Every row comes from one small tree of marks. The marks that hang from a mark follow it in brackets, in the order of their numbers. Every link used is in the known rows. Which tree was each row made from?
Known rows:
Z_719{Z_15{Z_520} Z_519 Z_905}: |  1.840 |  4.502 | -0.244 | -0.217 |  0.799 |  1.466 |  3.854 | -5.001 | -1.324 |  1.179 | -5.217 | -0.920 |  2.829 |  0.636 |  0.316 |  1.578 |  2.003 | -0.395 |
Z_472{Z_390 Z_732{Z_15{Z_520 Z_719}}}: | -3.420 | -1.396 |  5.047 |  3.658 | -6.660 | -2.955 | -0.164 | -0.475 |  0.483 |  1.383 |  6.076 | -4.401 |  7.139 | -2.349 | -0.461 |  0.195 | -0.225 | -1.642 |
Z_472{Z_390{Z_519} Z_732{Z_15{Z_520 Z_719}}}: | -3.074 | -2.745 |  5.410 |  2.847 | -5.672 | -4.269 | -1.416 | -0.827 | -1.620 |  0.921 |  4.282 | -5.320 |  8.935 | -2.144 | -0.673 |  1.428 |  0.545 |  1.073 |
Z_732{Z_15{Z_520 Z_719} Z_472}: | -0.542 |  0.491 |  7.107 |  1.922 | -4.071 | -1.487 |  2.402 |  1.867 |  0.013 |  0.897 |  0.855 | -3.310 |  5.052 | -1.078 |  0.239 |  0.400 |  0.838 | -3.966 |
Z_520{Z_15{Z_719{Z_519 Z_905}}}: |  0.351 |  1.551 | -0.486 |  1.214 |  0.075 | -2.064 |  4.010 | -0.489 | -1.790 | -0.286 | -2.762 |  0.688 |  0.251 |  1.911 | -1.499 |  0.891 |  2.624 |  0.503 |
Z_719{Z_15{Z_520} Z_519{Z_390} Z_905}: |  4.601 |  2.302 | -1.038 |  0.076 |  2.988 |  1.185 |  4.523 | -4.941 | -0.500 |  1.625 | -6.434 | -1.430 |  3.078 | -0.611 | -0.329 |  1.462 |  2.060 |  0.413 |
Z_390{Z_472}: | -0.834 | -0.247 | -0.595 | -0.970 |  1.797 | -1.084 | -0.479 | -2.259 | -0.867 | -0.941 |  0.482 | -1.841 | -0.510 |  0.846 | -0.618 | -1.603 | -1.087 | -1.349 |
Z_519{Z_390{Z_472{Z_732{Z_15}}}}: |  1.259 | -3.953 | -0.438 |  2.206 |  3.351 | -2.222 |  1.636 | -1.885 |  1.737 |  0.939 |  2.111 | -3.589 |  1.351 | -1.451 | -0.693 | -3.305 | -1.486 | -1.773 |
Z_15{Z_520 Z_719{Z_519{Z_390{Z_472}} Z_905}}: |  2.051 | -0.634 |  1.771 | -1.451 |  1.076 | -3.715 |  2.457 | -4.019 | -3.547 |  0.142 | -2.026 | -3.931 |  3.752 | -0.078 | -1.145 |  1.612 |  0.073 |  0.052 |
Z_472{Z_390 Z_732{Z_15{Z_719{Z_519}}}}: | -2.469 |  0.376 |  1.874 |  3.474 | -1.534 | -3.373 |  0.930 | -2.116 |  0.841 |  0.134 |  3.895 | -1.335 |  5.521 | -1.203 |  0.030 | -0.324 |  1.423 |  1.001 |
Z_732{Z_15}: | -0.314 | -0.387 |  1.749 |  1.182 | -1.199 |  0.299 |  1.926 |  0.682 |  0.577 |  0.632 |  1.307 | -1.172 |  0.868 | -0.184 |  0.180 | -0.993 |  0.337 | -1.309 |
Z_732{Z_15{Z_719{Z_519}} Z_472}: |  0.401 |  2.494 |  3.571 |  1.709 |  1.700 | -1.776 |  3.680 | -0.068 |  0.357 | -0.392 | -1.338 |  0.122 |  3.254 |  0.098 |  0.878 | -0.109 |  2.590 | -1.038 |
Z_472{Z_732}: | -1.132 | -1.125 | -0.483 |  2.479 |  0.376 | -1.514 |  0.067 | -0.641 |  1.702 |  1.054 |  2.452 | -0.591 |  1.191 | -0.845 |  0.610 | -1.236 | -0.945 | -0.322 |
Z_520{Z_15}: | -0.082 | -0.209 | -0.731 |  2.094 | -0.660 | -0.203 |  1.693 |  2.418 |  0.431 |  0.101 | -0.541 |  0.868 | -1.395 |  0.265 | -1.670 | -0.595 |  1.162 | -0.942 |
Z_520{Z_15{Z_719{Z_519{Z_390} Z_905}}}: |  2.606 | -0.270 | -1.121 |  1.258 |  1.857 | -2.270 |  4.448 | -0.451 | -1.136 |  0.200 | -3.644 |  0.296 |  0.402 |  0.850 | -2.060 |  0.709 |  2.726 |  0.977 |
Z_390{Z_472 Z_519}: | -0.481 | -1.732 | -0.213 | -1.761 |  2.957 | -2.529 | -1.932 | -2.552 | -3.205 | -1.400 | -1.518 | -2.852 |  1.495 |  1.122 | -0.838 | -0.310 | -0.331 |  1.514 |
Z_519{Z_390{Z_472{Z_732{Z_15{Z_520 Z_719}}}}}: |  1.165 | -4.548 |  2.986 |  1.756 | -1.159 | -4.080 |  1.306 | -1.195 |  0.037 |  1.214 |  4.093 | -6.320 |  4.433 | -2.699 | -0.721 | -1.455 | -1.860 | -2.999 |
Z_390{Z_472{Z_732{Z_15{Z_520 Z_719}}} Z_519}: | -1.627 | -3.676 |  4.320 |  0.939 | -2.135 | -5.363 | -0.863 | -1.842 | -3.020 |  0.364 |  3.894 | -6.895 |  6.251 | -1.038 | -0.202 | -0.284 | -1.370 | -1.174 |

Which tree is each row?
|  2.062 | -0.528 | -1.518 |  0.553 |  3.116 | -3.031 |  4.147 | -2.095 | -1.799 | -0.520 | -3.246 | -1.081 |  0.151 |  1.545 | -2.518 | -0.524 |  1.890 |  0.047 | : Z_520{Z_15{Z_719{Z_519{Z_390{Z_472}} Z_905}}}
|  2.633 | -0.511 |  2.137 | -0.818 | -0.286 | -2.930 |  2.836 | -2.233 | -2.916 |  0.789 | -2.336 | -2.599 |  4.054 | -0.710 | -0.709 |  2.820 |  0.960 |  1.089 | : Z_15{Z_520 Z_719{Z_519{Z_390} Z_905}}
| -2.261 |  0.887 |  4.640 |  1.738 | -0.547 | -0.949 |  1.827 | -2.174 | -1.086 |  0.134 | -4.086 | -2.473 |  6.240 |  2.109 | -0.859 |  0.177 |  3.089 |  1.160 | : Z_732{Z_15{Z_719{Z_905}} Z_472{Z_390{Z_519}}}
| -3.953 | -0.969 |  4.731 |  3.630 | -6.298 | -2.311 |  1.162 | -2.139 |  0.153 |  1.877 |  3.702 | -4.627 |  6.909 | -0.701 | -0.789 | -0.032 | -0.077 | -1.330 | : Z_472{Z_390 Z_732{Z_15{Z_520 Z_719{Z_905}}}}
|  2.610 | -1.154 |  2.265 | -1.421 |  0.440 | -4.613 |  0.741 | -1.679 | -3.236 | -0.620 |  0.768 | -3.692 |  4.034 | -2.050 | -0.820 |  1.947 | -0.006 | -0.340 | : Z_15{Z_520 Z_719{Z_519{Z_390{Z_472}}}}
| -1.719 | -3.040 |  0.795 |  1.433 |  2.320 | -3.580 | -0.407 | -2.558 | -1.183 |  0.128 |  1.810 | -4.262 |  3.109 |  0.166 | -0.210 | -2.177 | -0.903 | -0.016 | : Z_390{Z_472{Z_732{Z_15}} Z_519}
| -3.110 | -1.193 |  2.951 |  3.684 | -4.127 | -2.443 |  0.104 | -1.091 |  1.341 |  0.747 |  5.001 | -2.869 |  5.474 | -1.314 | -0.154 | -0.919 |  0.397 | -0.531 | : Z_472{Z_390 Z_732{Z_15{Z_719}}}
|  2.943 | -0.152 | -0.459 | -0.845 |  2.904 | -2.194 |  3.085 | -3.082 | -1.837 |  0.175 | -3.562 | -0.652 |  2.151 |  0.639 | -0.369 |  1.450 |  1.699 |  2.347 | : Z_15{Z_719{Z_519{Z_390} Z_905}}
| -1.785 |  1.282 |  1.402 |  1.288 |  2.575 | -0.378 | -1.442 | -1.037 |  0.004 | -0.891 | -4.246 |  0.592 |  3.657 |  0.838 | -0.908 |  0.348 |  2.438 |  2.736 | : Z_732{Z_472{Z_390{Z_519}}}
|  3.410 | -0.667 |  0.044 | -0.776 |  2.331 | -3.179 |  1.587 | -1.116 | -1.325 | -0.586 | -0.716 | -0.297 |  2.451 | -1.415 | -0.008 |  1.695 |  1.500 |  1.856 | : Z_15{Z_719{Z_519{Z_390}}}
|  2.922 |  0.497 | -2.974 | -0.210 |  6.375 | -0.422 |  3.632 | -3.634 | -0.537 |  0.437 | -5.635 |  1.230 | -0.094 |  1.069 | -0.714 |  0.389 |  1.661 |  3.058 | : Z_719{Z_519{Z_390} Z_905}
| -2.081 |  0.900 |  3.162 |  2.340 |  1.211 | -0.039 |  0.424 | -0.323 |  0.509 | -0.335 | -3.008 | -0.696 |  4.491 |  0.770 | -0.767 | -0.517 |  2.783 |  1.389 | : Z_732{Z_15 Z_472{Z_390{Z_519}}}
|  0.844 |  1.030 | -0.058 |  1.261 | -0.392 | -2.842 |  2.564 |  1.390 | -1.313 | -0.975 | -0.303 |  0.899 |  0.537 |  0.049 | -1.201 |  1.153 |  2.441 |  0.113 | : Z_520{Z_15{Z_719{Z_519}}}
|  4.234 |  2.475 | -3.876 | -0.789 |  7.140 |  0.934 |  4.411 | -7.448 | -0.295 |  0.313 | -6.892 | -1.146 |  0.960 |  1.311 | -0.513 | -1.116 |  1.874 |  0.481 | : Z_719{Z_15 Z_519{Z_390{Z_472}} Z_905}
| -2.707 |  1.718 |  5.237 |  3.156 | -2.502 |  0.496 |  1.185 |  0.747 |  1.363 |  0.650 | -0.297 | -1.726 |  4.682 | -0.661 | -0.983 | -0.416 |  1.452 | -2.111 | : Z_732{Z_15{Z_520} Z_472{Z_390}}
| -0.778 |  1.003 |  5.171 |  2.575 | -1.619 |  0.277 |  2.615 |  1.669 |  1.210 |  1.147 | -0.551 | -1.780 |  3.064 | -0.785 |  0.091 | -0.621 |  0.651 | -3.409 | : Z_732{Z_15{Z_520} Z_472}
|  2.158 |  4.844 | -2.530 | -0.080 |  3.662 |  1.961 |  4.177 | -5.715 | -0.232 |  0.491 | -6.202 |  0.709 |  1.093 |  1.829 |  0.561 |  0.450 |  2.650 |  0.759 | : Z_719{Z_15 Z_519 Z_905}
|  2.204 |  1.213 |  2.392 |  1.835 |  4.015 | -1.261 |  5.657 | -1.745 |  0.573 |  0.685 | -4.763 | -0.498 |  3.206 |  1.004 |  0.091 | -0.589 |  2.855 | -0.139 | : Z_732{Z_15{Z_719{Z_519{Z_390} Z_905}} Z_472}
| -2.445 |  0.583 |  5.493 |  2.448 | -1.572 | -0.643 | -0.039 |  0.351 | -0.463 |  0.330 | -1.781 | -2.380 |  6.294 | -0.623 | -1.145 |  0.707 |  2.206 |  0.328 | : Z_732{Z_15{Z_520} Z_472{Z_390{Z_519}}}
|  0.120 |  1.491 |  2.830 | -0.961 | -2.203 | -2.699 |  2.213 | -2.389 | -3.523 |  0.359 | -1.309 | -2.091 |  3.871 |  0.455 | -0.134 |  3.025 |  0.882 |  0.364 | : Z_15{Z_520 Z_719{Z_519 Z_905}}
| -3.210 | -1.984 |  2.871 |  2.808 | -2.549 | -2.991 |  0.198 | -3.208 | -1.052 |  1.013 |  1.040 | -3.836 |  7.012 |  0.520 | -0.624 |  0.128 |  1.270 |  2.237 | : Z_472{Z_390{Z_519} Z_732{Z_15{Z_719{Z_905}}}}
| -2.846 | -1.551 | -0.093 |  2.414 |  0.465 | -2.435 | -2.707 | -2.212 | -0.111 |  0.063 |  0.896 | -1.215 |  4.763 | -0.613 | -0.676 |  0.242 |  0.735 |  3.801 | : Z_472{Z_390{Z_519} Z_732}
|  2.281 |  0.323 |  5.191 |  1.849 |  0.517 | -2.636 |  3.855 |  0.820 | -0.039 |  0.594 | -1.214 | -2.101 |  5.295 | -2.072 |  0.077 |  1.027 |  1.967 | -1.639 | : Z_732{Z_15{Z_520 Z_719{Z_519{Z_390}}} Z_472}
|  1.732 | -1.779 | -1.371 |  2.581 |  2.855 | -4.869 |  2.683 | -0.597 | -0.166 | -0.465 |  0.929 | -1.237 |  1.201 | -0.960 | -1.722 | -1.025 |  0.949 | -0.444 | : Z_520{Z_15{Z_719{Z_519{Z_390{Z_472{Z_732}}}}}}
